In the rows, 128 means zero.
Known rows, with every step that occurs
a-l: [127 132  99 141 136 137 134 140 124 127 124 129 151 120 132 136 148 146
 129 136 110 148 125 127 143 137 131 106 119 125 117 130 134 121 125 133
 138 135 140 141 111 125 108 131 120 149 135 136]
r-d: [126 136 111 137 129 141 135 142 133 124 139 130 145 138 125 133 139 148
 127 139 119 147 133 123 142 125 134 103 124 127 120 132 141 121 111 151
 140 123 139 143 105 127 112 129 113 159 146 139]
k-s: [125 131 100 140 129 132 128 143 137 134 140 149 126 115 121 136 147 150
 134 146 124 144 135 135 136 125 131 118 127 118 127 123 132 119 161 151
 138 118 140 142 110 126 120 130 125 149 134 134]
s-k: [121 128 111 135 137 131 136 131 137 125 127 131  85 136 115 147 144 147
 135 135 117 146 131 135 141 129 129 122 119 135 118 135 136 119 153 135
 142 126 141 140 109 125 115 130 117 143 143 142]
z-v-d-r-k-p: [120 123 104 134 138 125 133 165 133 125 136 123 167 135 113 149 128 146
 120 144 122 140 136 135 142 132 125 143 130 117 137 112 128 121 150 150
 136 118 140 145 106 107 115 131 110 170 115 125]
y-k-p-l: [122 123 113 138 124 130 135 135 125 120 130 126 105 143  99 138 136 141
 133 138 123 150 119 128 148 122 126 142 124 126 133 123 136 125 167 141
 135 139 137 146 113 120 115 123 121 132 161 133]
p-k: [127 129 108 139 135 136 132 130 131 127 127 130 128 138 120 135 147 143
 132 141 117 149 134 132 147 128 134 120 122 134 125 121 131 119 129 135
 138 137 140 148 109 120 110 127 116 146 154 138]
k-r-d: [133 133 100 139 123 140 131 148 142 122 148 140 143 127 122 139 145 153
 128 150 120 152 136 124 144 121 133 101 132 123 130 139 135 121 129 160
 140 113 140 141 103 128 111 127 118 160 153 140]
z-v: [121 138 105 138 139 128 131 141 136 130 138 135 148 123 119 138 143 146
 116 136 111 145 135 136 139 134 131 109 130 127 138 110 133 118 157 132
 135 134 135 146 114 122 120 129 114 157 135 138]
b-k: [128 128 115 139 138 135 132 138 134 132 129 137 125 142 109 144 140 142
 131 143 117 145 133 133 141 140 124 123 126 122 125 131 139 121 121 136
 147 121 143 142 107 122 113 132 120 153 156 139]
b-k-p-l-a: [136 130 127 146 128 128 135 147 122 126 128 122  60 146 115 134 118 145
 126 146 118 151 124 134 143 132 121 162 122 122 139 133 137 122 138 141
 136 150 135 148 111 118 115 121 125 151 173 133]
x-v-d-r-k: [121 121 107 138 139 131 132 152 136 114 122 125 182 146 107 156 129 151
 142 138 134 142 140 132 150 125 131 131 125 131 118 121 135 121 110 158
 152 100 136 139 100 108 115 129 111 173 111 132]
s-k-b: [121 125 116 136 136 131 138 139 145 127 128 139  64 127 114 148 149 151
 135 141 118 148 135 147 142 130 128 123 121 124 123 143 133 118 171 143
 142 119 144 144 109 128 117 131 125 142 154 136]
d-v-x: [121 141 109 142 144 136 137 137 130 136 129 127 125 132 116 145 125 145
 125 135 126 142 137 139 145 143 123 119 131 131 130 127 129 116 157 150
 141 101 136 144 104 125 114 126 118 171 137 137]
y-k-p-l-a: [124 128 125 141 118 122 139 143 124 120 134 123  38 148 100 132 124 146
 129 137 120 152 121 127 148 126 130 153 125 130 136 124 138 126 169 149
 131 145 131 146 115 122 115 118 122 142 170 134]
y-k-p: [122 122 111 132 122 131 134 141 133 124 139 143 129 133  98 139 141 139
 126 137 121 145 123 123 147 119 127 130 127 121 130 125 138 123 188 145
 131 118 139 143 108 125 117 127 119 135 150 134]
v-d-r: [119 129  97 138 140 138 136 147 128 124 123 134 150 135 112 149 135 151
 137 141 129 140 137 136 142 145 130 115 120 120 128 125 134 123 110 152
 140 110 142 143 109 115 105 130 115 168 102 134]
k-r: [129 130  97 139 130 133 130 142 140 124 141 146 126 120 120 142 149 150
 130 149 120 149 136 131 142 126 129 106 131 123 139 131 130 118 155 150
 138 116 140 139 110 124 113 127 123 149 144 140]
r-d-v-x: [124 144 114 140 140 143 140 143 130 134 135 123 140 140 118 140 121 149
 124 139 126 145 138 130 146 137 127 111 134 131 123 137 135 117 130 161
 144  99 137 146  98 127 111 129 113 178 137 137]
y-k-r: [125 121 104 135 125 129 131 144 143 125 146 147 109 130  90 146 149 149
 135 145 119 150 132 127 146 132 132 118 135 127 132 126 134 123 168 153
 141 103 141 139 109 127 109 127 123 142 157 139]
d-r-k-y: [124 119 110 138 127 123 133 160 145 126 133 145 103 131 114 155 132 155
 139 144 125 142 137 134 148 124 129 131 134 118 117 122 129 123 125 171
 145 109 144 137 110 112 115 135 123 147 150 138]
k-y: [125 130 102 138 133 128 134 146 144 128 137 154 131 122 126 144 146 148
 132 142 121 146 133 138 144 119 130 113 127 120 133 128 132 119 173 156
 137 119 137 141 112 127 120 130 123 144 145 139]
l-a: [124 138 120 140 129 128 135 143 129 125 134 132  65 131 125 135 129 150
 123 137 117 146 133 131 142 134 133 123 122 131 130 124 137 121 140 145
 133 132 134 143 112 125 116 122 119 162 149 140]
k-r-d-v-z: [130 144 107 140 134 138 132 150 137 131 147 121 178 126 111 133 138 153
 114 139 121 154 142 129 150 122 124 116 142 128 131 136 126 116 138 177
 146  86 135 139  99 135 110 127 119 173 145 135]
x-v-z-s-k: [130 132 115 140 153 122 124 121 143 113 133 131 146 130 108 147 149 150
 117 123 125 147 130 138 145 111 132 138 125 137 125 132 129 117 177 134
 155 111 129 141 103 135 122 130 114 147 112 129]
s-k-p: [125 128 111 134 131 132 137 138 137 124 133 134  98 129 120 145 141 141
 130 137 119 145 124 132 141 115 124 133 119 125 127 136 134 118 185 135
 133 133 139 141 107 124 120 129 117 139 139 138]
p-l-a: [126 139 121 146 130 126 136 137 122 122 124 118  35 140 124 132 127 152
 131 138 119 152 131 136 145 136 132 133 120 136 133 123 135 123 121 142
 137 150 130 146 117 122 114 118 122 156 157 138]
r-k: [124 128 113 135 131 131 131 139 131 125 135 127 104 141 123 144 139 144
 129 140 119 144 133 129 144 127 128 128 126 133 119 122 135 121 128 140
 145 123 142 138 107 121 117 130 114 151 155 137]
r-k-b: [122 126 119 135 130 128 132 148 139 126 137 136  87 133 123 142 142 149
 131 144 120 147 140 141 146 127 128 132 127 121 122 129 134 121 151 151
 146 119 145 140 108 123 119 131 121 149 164 130]
x-v-z: [125 141 112 140 145 132 128 128 135 115 133 129 197 128 112 141 145 142
 122 126 124 146 132 130 151 110 128 123 125 131 131 131 135 118 161 150
 147 114 126 140 106 136 124 124 112 155 123 134]

Rows
[122 121  98 137 132 129 129 160 133 130 133 134 126 131 110 150 136 155
 146 151 133 140 143 137 139 139 131 140 126 119 119 120 130 124 120 164
 150  94 145 140 104 114 112 131 119 168 115 127]  v-d-r-k-s
[127 127 116 133 126 131 132 146 130 123 141 130 118 135 128 140 133 141
 123 141 122 143 127 126 145 111 123 140 126 123 126 127 134 120 168 143
 135 131 141 139 106 121 121 129 115 147 155 132]  r-k-p
[128 135 102 141 125 140 134 158 141 134 143 132 170 127 117 136 132 157
 123 145 122 154 139 129 145 121 127 100 142 128 127 128 130 115 134 170
 139  96 141 143 100 120 107 129 122 170 154 141]  k-r-d-v
[131 125 108 141 133 135 127 146 137 139 139 148 120 128 108 140 146 147
 136 151 120 145 135 137 136 136 126 134 130 114 124 128 135 121 139 147
 149 112 144 143 107 122 117 134 126 149 156 136]  b-k-s
[141 137 105 143 143 132 123 145 141 131 148 118 179 132 115 126 145 158
 103 143 122 158 140 133 150 124 134 128 144 132 130 127 115 115 133 159
 150  96 136 149  96 130 104 130 117 166 148 127]  p-k-r-d-v-z-s
[139 125 108 140 129 141 130 152 143 129 146 139 142 137 107 141 142 150
 130 155 116 154 136 124 143 134 128 115 135 118 128 143 138 121 105 157
 149 105 145 141 100 124 108 131 121 159 164 141]  b-k-r-d
[132 127 114 138 132 138 132 146 132 131 136 141 149 136 114 141 136 137
 125 145 117 144 127 130 140 125 118 137 125 112 134 135 138 120 153 138
 137 128 142 143 107 119 117 132 120 145 153 134]  b-k-p
[129 132 126 143 126 125 140 140 127 120 126 113   4 142 120 138 124 149
 132 137 118 153 122 136 144 122 127 157 117 136 131 137 133 120 170 139
 132 156 132 146 113 120 118 119 122 145 160 137]  s-k-p-l-a
[125 124 113 135 124 130 133 155 130 122 133 134 119 134 117 148 125 147
 131 141 126 140 129 126 146 117 123 141 128 116 123 125 131 122 132 157
 134 126 143 140 107 107 116 131 118 149 144 135]  d-r-k-p
[123 124 106 137 134 125 137 143 148 127 132 146  85 127 116 152 146 149
 140 140 118 148 131 141 144 122 130 127 125 127 122 139 132 118 184 151
 142 116 139 139 110 128 119 132 122 137 147 143]  s-k-y
[117 122 115 134 126 128 136 142 142 126 136 148  96 134  94 142 151 147
 133 139 119 148 133 140 148 135 134 121 130 119 127 128 138 124 173 153
 140 108 144 144 110 129 113 130 125 136 162 134]  y-k-b
[132 136 116 140 144 124 132 147 148 133 143 130 132 126 113 141 138 159
 113 129 123 152 137 142 148 117 130 136 139 128 117 138 123 116 172 166
 155  87 135 143 100 138 115 137 119 156 133 131]  r-d-v-z-s-k-y
[124 122 106 140 134 133 135 153 120 118 120 109 112 149 115 147 121 146
 140 147 132 144 130 135 148 132 121 152 121 121 131 128 130 124 119 153
 144 129 140 143 107 106 108 126 116 163 127 125]  v-d-r-k-p-l
[123 117  98 141 133 130 127 159 140 122 129 134 179 132 104 153 135 155
 146 146 137 142 142 134 145 120 133 142 129 123 115 116 131 121 130 169
 152  88 138 140  99 109 119 131 118 169 107 129]  x-v-d-r-k-s
[143 136 111 144 145 133 123 151 143 136 150 128 178 133 103 136 139 158
 105 144 123 153 140 135 145 133 123 133 147 121 130 135 125 117 123 160
 160  77 140 144  95 131 106 136 122 173 144 128]  b-k-r-d-v-z-s
[127 131 110 137 129 137 138 151 142 133 150 133 127 141  87 146 130 152
 129 147 126 153 139 123 152 140 130 121 146 133 127 137 132 120 155 174
 146  74 139 142  96 129 104 127 118 166 154 139]  y-k-r-d-v-x
[123 130 101 139 143 136 133 139 135 114 125 132 202 138 116 145 142 143
 133 136 130 146 135 134 145 121 132 114 118 134 131 126 138 117 156 143
 144 111 130 142 103 121 117 124 111 170 100 134]  x-v-d
[117 135 100 136 147 130 134 147 134 128 134 130 175 131 120 138 143 144
 118 139 116 145 139 142 137 144 131 112 124 128 143 113 133 117 161 132
 139 122 134 147 110 123 115 126 109 170 109 130]  z-v-d
[132 135 109 142 147 124 127 140 146 132 138 129 116 120 107 144 145 157
 113 134 123 151 137 147 143 126 125 139 141 134 131 131 116 114 183 147
 152  88 137 140 103 132 111 133 123 157 131 132]  d-v-z-s-k-r
[139 132 108 138 142 127 126 134 147 118 152 127 101 127 113 141 153 156
 117 141 120 153 134 130 144 123 133 129 132 131 130 145 126 119 148 150
 156  99 138 139 100 142 111 132 115 153 132 130]  v-z-s-k-r-d
[140 130 108 141 143 127 123 134 154 109 150 130 157 129 106 145 152 157
 118 136 125 155 134 129 146 104 137 130 135 135 125 143 127 118 162 155
 157  94 131 140  95 139 116 130 114 155 123 130]  x-v-z-s-k-r-d
[130 147 114 141 144 134 129 141 132 131 142 121 185 132 122 129 134 155
 101 126 124 147 136 135 145 125 129 120 136 128 121 124 127 117 129 156
 150  98 134 145 100 135 112 133 114 172 126 127]  r-d-v-z-s
[115 130  96 139 147 130 135 153 133 126 127 132 172 129 110 149 134 152
 126 140 121 141 140 141 138 150 131 115 128 121 138 108 132 122 123 147
 137 118 137 148 112 110 109 130 112 175 101 131]  z-v-d-r
[130 138 113 139 136 133 135 146 143 131 144 117 132 133 103 143 138 156
 121 138 118 156 139 132 149 123 123 130 139 136 120 145 127 115 148 170
 153  86 138 139  97 135 110 130 117 165 146 138]  s-k-r-d-v-z
[119 120 110 135 136 132 136 160 137 123 125 130 101 137 111 152 137 152
 138 147 128 143 145 146 146 144 129 135 124 116 125 131 132 123 119 163
 149  99 148 142 105 114 109 132 119 166 127 126]  v-d-r-k-b
[129 137 122 139 145 128 131 144 144 131 139 123 110 129 114 136 140 160
 109 128 123 152 140 150 145 126 130 135 135 127 118 141 125 116 164 159
 155  89 141 147  99 137 114 136 121 160 137 124]  r-d-v-z-s-k-b
[134 127 106 143 133 131 132 152 151 131 146 130 119 127 116 143 137 163
 120 140 125 155 137 138 141 121 132 118 141 133 119 130 125 114 148 153
 147  93 141 144  97 120 107 136 123 161 141 138]  z-s-k-r-d-v
